Each row comes from the steps of one path. Every step used is in the known rows, and no mark comes twice. Write the path behind each row, first mark first.
Known rows
bamatib/monu: [  0   4  -2  -9   5  -9  -2   5  31  -5  -5 -26   1 -15  -8  16 -11 -31
   6  10  18   4  -7 -19 -11 -16 -14  -3   8   4  29  -5  12   4 -13  -3
  -2   8 -10  -9  22   1 -29  20  -4   3  -2 -14   0  12  18  14  20  -8
 -17  16 -12  11  22  12  -2  -1   1  -2 -23 -23]
fesim/kuro/dasifu/monu/kuze/bato/bamatib: [  9  15  20  -2  21  15   5  -5   7   1  -5 -31  -9 -22  -7   2 -14 -33
  11   9   3   8   6 -21  -3  11   6  -2   1 -10  24 -23  19   8  10   9
  -8  20  -5   4   8  -3 -30  27  17  -9  12 -23  -3  -1  11  -9   9   1
 -26  13   6  18  15  10  11   3  -6  20   3   9]
fesim/kuro/bamatib/monu/kuze: [ -4  15   8  -9  25  -1  -6  -6  14 -12 -10 -29   1  -9  -6  -2  -2 -34
   3  18   3   7   3 -16  -9  -9   2  -6   1 -10  17 -15  16  10  10   0
  -9  25 -17  -5  15   3 -37  30  14  -6  -4 -11 -15  -2  16  -2   7   3
 -16  23  -6  22   6  16  -9  -8  -2  13  -8 -23]
kuze/kuro/dasifu/monu: [ -2  14   4   3  10  14  12 -14  11  17  -1 -30  -2   2  12   6  -3 -33
  15  18  19   6  -2 -13 -22 -10  -6  -9   4   2  31  -6  20  14   2   0
 -12  17  21   9   9 -13 -37  13  15  -5  14 -28 -12   5  -1   0  18  -4
 -15  13  13   9  22   0  20  13   0  29  -4   7]
bato/bamatib/monu/dasifu: [ 14 -11  11  -9   8   5   2   8  31  -1   0 -25  -9 -21 -15  13 -20 -26
 -10   4  17   4  -6  -1 -11  -1 -15  -6   6  -4  25 -19  11  -3 -13  -8
   9  11   6 -16  32 -14 -30  25  -5 -13  -7 -11   8   7  12   8  23  -4
 -38  13 -14  27  23  10  -2 -13   5  10 -10 -21]
dasifu/kuro: [  2  -2   1   8   9  10 -11 -16  32   5 -22 -22 -21 -12   6  -1 -38 -32
   5  11  16  11  -3 -31 -24  -5  -9 -11   6   3  23   3   1   9  10 -13
   6   2  -6  -2  15   4 -37  17   6  -8   7 -23  -5  16   4   0  11  -7
  -1  16  -1   5   8   9  -6   8  -1   8  -2  -3]
fesim/kuro/bamatib/monu/kuze/bato: [  4  16  12  -5  18   0  -1  -3   6 -10 -12 -30   3  -7  -7  -1  -7 -35
   0  18   3   7   2 -16  -9  -8   2  -7  -3  -9  20 -17  11   7  12  -3
  -8  27 -19  -4  11   0 -33  28  11 -10  -2 -11 -12  -3  18  -6   6   6
 -22  28  -3  23  10  17  -6  -7  -1  14  -9 -21]
bamatib/monu/kuze/kuro: [ 10   5 -12 -14   4   0   4  15   4   8  -4 -21   6  -4  -3   8   5 -23
   8  10   7  12   7 -15 -13 -25 -17   2   2   4  26  -5  17   3 -18 -12
  -4   7  -8 -10  16   3 -37  13   3  -5   4 -19  -6   9  19  14  19  -6
 -14  12 -24  10  21  -6   8   2  -1  -1 -27 -15]
fesim/kuro: [  4  19  12  -1  22   8 -15 -10  31 -18 -12 -30  -3 -14  -5   1 -18 -32
   2  13   5   4   3 -23  -8   4   5  -7   7  -5  21 -19  13   9  13   5
  -7  23 -20  -1  16   5 -35  24  10  -5   4 -20 -12   3  10   0   9  -8
 -28   7   9  23  15  10   0   2  10  14  -9  -8]
kuze/bato/bamatib/monu/dasifu/kuro: [ 27  -1  15   8 -11   9  13   8   9   5  -9 -25  -9 -12  -8  11 -41 -27
 -16   4  18   8  -7 -14 -17  -6 -16  -9  -6  -3  33 -18  -5  -6  -7 -18
   9   9   1  -9  15 -18 -19  16 -10 -14   2 -15  16   4  16  -6  18   5
 -40  27  -6  28  27   7   1  -4   4  13 -14 -11]
dasifu/monu/kuze: [  1  13  13  12  12  10  -2 -12   3  14 -22 -21 -19  -8   7   5 -22 -39
  -2  -1 -10  16  14 -38  -2 -11  -2  -4  13  -6  12   1  12   9 -11  -3
   1  10   8  -3  18  18 -37  32   6   9  -3 -16   7  10   4  15  18   5
  -3  17   6   8  16  -5  15   5  -3   1  -1   9]
kuze/monu: [ -3  15  -5   5   5  11  -3  -5  19  -3 -15 -22 -10  -1   4   8 -21 -32
 -11   5   8   9  -5 -18 -13 -15 -13 -23  11  -1  36 -14  11   0 -10 -20
  -1  22   5   1  32   5 -25  29  -1   2   4 -19  -3   1  -2  10  19  -9
 -35  19   2  30  14  11  12  10   2   9  -6   3]
bato/kuze/monu/dasifu: [  7  15  -3  -1  10  14   5  -6  11 -10  -5 -18  -9  -1   8  12 -14 -18
 -18  -2   6  10  -4 -10 -21 -13 -31 -11  -3 -16  19 -16  13  -1 -13 -29
  -3  35   6   5  27  12 -26  24  -8  15  23 -15   1  -6 -15   7  10   1
 -29  21   6  32  20  -8  11  15   1   5 -10  -5]
bamatib/monu/kuze: [  6   3  -5 -12   5  -5  -2  13  14   4  -6 -20   1  -8 -10   8  -3 -23
   5   5   2  15   5 -18  -8 -22 -15   3   5   2  22  -4  16   2 -21  -7
  -2   9 -11 -11  21   9 -34  18   1  -2   2 -15   0  12  19  17  19  -6
 -11  14 -26   7  20   0   3   1  -5  -8 -24 -19]
kuze/kuro/dasifu/monu/bamatib: [ -3  11   3   4  12  17  15 -16   7  23  -3 -29   5   1  10   6  -2 -29
  12  18  15   9   2  -8 -21  -8 -13  -8   3   1  26  -5  18  16   2   1
  -9  19  26   8  13 -15 -35   9  18  -3   9 -28 -10   6  -1   4  21  -4
 -18  17   8  13  20   1  21  11   0  30   0   9]
bato/dasifu/monu: [ 10   8  16   2  17  10  15 -12  11  -7 -17 -21 -24 -23  23   9 -24 -32
 -11  19   7   3   3 -41  -2   1 -15  -7   9 -13  30   3  11   0  -5  -8
  -2  15  -2  -2  25  17 -23  21   4  -3  -3 -14   9  10  12  -3  13   6
 -17  30  13   7  26   1  25  -2   6  20  -1  -5]
bato/kuze/kuro/dasifu/monu: [  3  19   6  -6  12  12  18  -9  12   4   2 -27   3  -6  20   4   7 -23
  -1   9  17   7  -3 -13 -24  -8 -22  -3  -3 -11  20  -1  21  13  -1 -16
 -13  27  18   9  12  -2 -32  12   5  16  27 -25  -5  -5 -20  -3   8   5
 -16  23  15  15  23 -16  14  16   4  21 -15   2]
bato/bamatib/monu/kuze/kuro: [ 15  -6   8 -17   3   8   5  14  15   8  -3 -25   0 -21  -8   2   1 -24
 -11   3  12  10   3  -5 -11  -6 -13  -3   8  -3  28  -9  12  -2 -12 -15
   3   6   7 -18  26 -13 -35  18  -1 -11  -6 -16   5   2  10   8  20   1
 -37  13 -21  24  17  -2   1 -12   7  12 -19 -12]
dasifu/kuro/bamatib/monu/kuze: [ -5  -7  -1   0  13   3  -4 -11  17  12 -21 -22 -17  -6   4  -3 -21 -33
   4  16  16  17  -4 -24 -24 -18 -13  -9   1  -1  19   7   3  10   7 -18
   4   3  -2  -7  13  -1 -39  24   9 -12  -1 -12 -10  11  10  -3   9   0
  11  31 -17   2   0  16 -14  -1 -10   6   2 -15]
kuze/bato: [ 17  17  20  18  -9   4   6  -6  11   4 -14 -25  -4   1   5   2 -40 -32
 -13   6   7  13  -6 -21 -20 -15  -7 -15  -2   0  30 -12  -4   4  -2 -10
   1  21   1   4  14  -5 -19  16  -3   0   0 -17  14   3   6  -5  17   6
 -33  29  12  23  33   5   6  10   7  10 -17  -9]

Write each row's path
[ -6  10   2  -3   8   2  10 -10  14   7  -5 -29   9   9  11   2   6 -32
  -1  23  19   5  -5  -3 -28 -25 -10 -14   1   1  26   0  10  15   3 -14
  -8  20  12  -3  16 -15 -39  16   9  -8  -5 -16 -17   0   4   2  17   1
 -18  27   1  20  16   5   2  -2   8  27 -13 -23]	kuze/kuro/bamatib/monu
[  3  10  -4  -1  13  14   6  -9  10  -5  -9 -19 -13   1  12   8 -16 -21
 -17   4  11  11  -6 -11 -25 -12 -32 -14  -7 -19  18 -12  11   2  -6 -35
  -2  33   8   4  24   9 -27  27  -4  11  23 -13  -4  -6 -15   1   6   4
 -18  29   4  29  12  -2   5  13  -4   9  -4  -7]	bato/kuze/monu/dasifu/kuro/bamatib
[-11   7  16   8  19   7   7 -17  26  14  -5 -27 -17 -14   3   7 -21 -37
  23  10  12  10  -7 -21 -10  -2  -1  -9  10  -1  23  -5  24  13  -2  14
  -7  16  21  11  17   0 -27  27  14   3   9 -21   1   8   0   0  20  -2
  -4  17  13  -1  21  15  13  13 -15  13   9   6]	kuro/dasifu/monu
[-11   3   8  -6  15  -8   2  -5  14   5 -13 -23  -2   4   0  -3  -2 -33
  -2  16   6  15  -6  -6 -18 -29  -9 -10   3  -4  14   1  13  11  -6  -8
  -5  21   8  -6  23  -1 -35  30   9  -4 -12  -5  -7   1  10   3  15   7
  -1  38 -14  12  11  18 -11  -7 -11   7  -7 -35]	kuro/bamatib/monu/kuze
[  5  -4  -6  -2   8  -2  -2   4  26  -5  -1 -21  -7  -4 -14  22 -24 -24
   8   8  14   2  -5  -9 -13 -16 -20  -1   1  -1  19 -20  13   0 -19   0
   2  16  -8  -8  24   3 -31  21  -4  -3   3 -11  -2  15  24  17  24 -11
 -16   9 -14  15  28  11   2  -1  -5  -4 -13 -27]	bamatib/monu/dasifu
[ -9  -7   0   1  12   0  -3 -15  27   6 -20 -24 -18  -9   3   2 -25 -37
   6  19  23  12 -10 -23 -23 -14 -11 -12   3   0  22   6   3  12   9 -17
   4   4  -1  -6  15  -4 -36  24   6 -11  -2 -13 -11  11   9  -5   9   0
   7  32  -9   4   0  23 -16  -3  -6   9   0 -19]	dasifu/kuro/bamatib/monu
[ 30   8   9   6   2  15   9   4 -16  11 -19 -13 -16   0  12  -8 -25 -16
 -13   8 -10  24  12 -31 -17 -17 -18  -3  -7  -7  25  -5   4  -4  -8 -20
   1  14 -10   1  13  14 -29  10   8 -14   6 -20   8   6  13  -7  10   8
 -14  27 -14   9  24 -11  17   8  -6   5 -12  -2]	monu/kuze/bato/dasifu/kuro
[ 25   6  12   7   5  13  11   1 -17  13 -21 -13 -15   4  14 -11 -21 -18
 -15  11  -8  25  10 -25 -17 -20 -15  -6  -9 -10  23  -2   4  -1  -5 -22
  -1  18  -4   1  14  10 -29  15  12 -15   1 -15   6   4  10 -12   9  14
 -11  36 -14  12  20  -6  13   5  -9  10  -8  -8]	monu/kuze/bato/dasifu/kuro/bamatib
[  1  17  12  -3  27  13  -2 -10  14  -3  -6 -30 -10 -17  -6   2 -10 -34
  19  13   2   8   6 -23  -2   7   7  -2   4  -9  20 -20  25  12  10  15
 -10  22  -8   7  10   5 -35  27  21  -6  14 -23 -12   3   9  -4  10  -4
 -14   8   5  11  13  11  11   7  -7  15   4   8]	fesim/kuro/dasifu/monu/kuze
[ -8  17  17  -1  26   3 -10 -20  26 -16 -13 -31  -3  -7  -1  -5 -12 -37
  -2  20   3   6  -2 -16 -13  -3   7 -14   4  -9  17 -15  14  15  19   2
  -9  32 -10   0  16  -1 -37  30  16  -8  -6 -12 -15  -4   6  -8   7   4
 -19  24   9  25   6  20  -9  -5   2  21  -1 -22]	fesim/kuro/bamatib
[ 24   5  22   3 -12   2  14  11  11   5  -8 -27  -1 -15  -6   6 -30 -33
 -19   1  17   8  -8 -13 -14  -8 -10 -11  -1  -1  36 -15  -4  -3  -8 -15
   5  12   2  -9  19 -17 -17  17  -8  -6  -5 -15  20   0  11  -5  17   7
 -48  30   0  28  30   6   2  -5  10  13 -20 -13]	kuze/bato/bamatib/monu
[ 13  -7   9 -19   5   8  10  13  16  11   1 -25   0 -21  -9   3   4 -24
  -4   6  14  11   1   0 -13  -6 -13  -2   6  -2  30 -10  19  -1 -11 -11
   1   7  12 -14  25 -17 -34  18   4 -15  -1 -18   3   1   8   5  20  -1
 -34  15 -22  20  18   1   5  -9  -1  16 -14  -9]	bato/bamatib/monu/kuze/kuro/dasifu
[ -2   7  -2  -2  10   6   9  -9  10   7  -2 -27   5  14   9   7   0 -30
   0  24  18   4  -5   1 -29 -25 -15 -14  -2  -2  23  -7  11  14   1 -13
  -7  24  12  -2  18 -13 -41  17   9 -10  -2 -14 -17   3   8   2  18   0
 -15  25   0  23  18   7   3  -3   4  26  -9 -25]	kuze/kuro/bamatib/monu/dasifu
[-11   3  14   8  20   8   9 -23  19  22  -8 -26  -7 -11   0   6 -19 -34
  19  11  11  13  -3 -15  -8  -1  -9  -6   7  -2  16  -6  21  15   0  16
  -4  18  29  11  21  -5 -27  23  19   5   4 -22   2   9  -2   8  22  -2
  -8  24   4   2  18  16  12   9 -16  17  15   8]	kuro/dasifu/monu/bamatib
[ -1  15  11  -5  27   9  -6 -12  30 -10  -2 -31  -4 -16  -7   1 -13 -28
  19  18  10   6  -2 -16 -10   6   5  -6   3  -5  24 -23  23  11  14  15
 -13  26 -10   9  12   0 -33  21  20  -8  14 -24 -15   2   8  -6   9  -8
 -23   7   7  14  16  17   4   8  -5  18  -1  -4]	fesim/kuro/dasifu
[  9  16  18  17   3  11   6  -9  -9  17 -21 -22 -18  -5   7   6 -28 -39
  -7  -3  -9  16  12 -39  -4 -13  -3  -4   7  -8  16  -1   5   6 -11  -6
   3  13   6  -2  12  12 -30  29   3   9  -1 -16  14   8   8   9  16   8
  -9  23   9  11  22  -7  17   8  -1   3  -3  10]	dasifu/monu/kuze/bato
[ 20  15  12   9  -2  11   0   3  -7  16 -17 -16  -7   9   4  -9 -23 -20
 -12  -1 -15  26  13 -22 -16 -22  -8  -5  -3  -2  19  -9   5   1 -12 -12
   1  21  -2   2  16  11 -31  15   6  -5   3 -17   9   4   6   2  16   6
 -19  22  -9  17  26 -10  11  12  -5   1 -15  -3]	monu/kuze/bato
[  9  -6   5  -7  18   7  14 -10  15  -6 -17 -20 -22 -21  19   3 -20 -26
  -5  31  20   8  -6 -30 -17  -5 -22  -9  -1  -9  33   7   7   0   4 -20
  -1  10  -8  -4  21   6 -26  14   9 -18  -1 -14  -5   9  15 -16   6   5
  -6  39  -7   1  13  13   7  -5  -3  20  -1 -21]	bato/dasifu/kuro/bamatib/monu
[ 12  -7   4  -8  19   9  14  -7   5  -3 -19 -17 -23 -18  19  -2 -17 -21
  -5  28  13  11   0 -31 -16  -7 -23  -6  -2 -12  31   7   7   0   2 -21
  -1  11 -10  -5  23  11 -30  15  10 -20   0 -13  -3   9  17 -13   5   7
  -1  39 -14   0  12   8   9  -5  -6  17  -1 -19]	bato/dasifu/kuro/bamatib/monu/kuze
[  2  14  -3  -5  10  10   7 -10   9   0 -12 -22   6  -7  10   6  -2 -20
 -23   0   9  13   1  -9 -17 -10 -35  -8  -1 -14  19  -8   9   2  -8 -30
  -3  33  14   3  32   7 -24  19  -4  23  17 -18   4  -6 -20  12  10   3
 -36  32  -2  32  13  -7   9  12   4  10 -12   0]	bato/kuze/monu/bamatib
[  1   2 -12  12  10  20  -4 -11   9   3 -14 -18 -25  10   2  13 -38 -28
  -5   9  10  10  -7 -14 -22 -15 -20 -23   0  -8  26 -22   6   0  -7 -25
   6  23   5   1  30   3 -30  33   0 -10   8 -13  -9   5   6   6  18  -7
 -21  19  -4  29  10  18   8   9  -8  11  10  -2]	kuze/monu/dasifu/kuro/bamatib
[ -2   6 -10   7   8  14  -1 -12   9  10 -20 -23   3   1   0   7 -18 -28
 -14   4   7  16   2 -10 -12 -13 -25 -19   7  -4  28 -14   5   0  -8 -20
   4  26  16  -1  41  -1 -24  23   3   4  -2 -18   1   3  -3  20  24  -7
 -42  27 -11  35   8  11  12   6   2  13   0   6]	kuze/monu/bamatib
[  1  -3   1   3   7   4   2  -8  10  14 -22 -23 -16  -4   4  -1 -27 -34
   1  15  16  17  -5 -25 -24 -18 -13  -9  -4  -1  21   3  -1   9   6 -21
   5   4  -3  -7  10  -2 -34  21   6 -15  -1 -13  -6   9  13  -7   9   4
   6  36 -14   5   4  17 -13   0  -9   8  -3 -14]	dasifu/kuro/bamatib/monu/kuze/bato
[  4  13   1  -8  13   5  14  -7  10  -4  -1 -23   7   3  14   5   8 -19
 -12  13  15   6  -5   0 -29 -19 -29  -5  -9 -14  14  -5  14  12  -3 -25
 -10  34  11   2  16  -3 -35  14   0   9  17 -14  -9  -7 -12  -1   7   8
 -17  30   6  24  21 -11   3   6   4  18 -18 -21]	bato/kuze/kuro/bamatib/monu/dasifu
[ 11   3  14   4  19  12  17 -18   3   1 -21 -21 -14 -22  19   8 -20 -29
 -13  20   7   7   8 -35   0   4 -24  -4   7 -14  24   2   8   2  -5  -6
   0  18   6  -2  31  12 -22  18  10  -1  -8 -15  11  10  11   3  16   8
 -21  37   4  11  21   2  25  -5   4  22   4  -4]	bato/dasifu/monu/bamatib
[ -4  12   9  -6  25   1  -6 -12  22 -17  -8 -30  -1  -6  -9   6 -12 -34
   3  21   9   3  -2 -10 -10  -6   0  -8  -1 -11  15 -22  14  11  11   3
  -7  30 -15  -3  18  -2 -36  30  12 -10  -3  -8 -16   0  18  -3   9  -1
 -18  20  -1  25  10  23  -8  -8   0  15  -3 -27]	fesim/kuro/bamatib/monu/dasifu
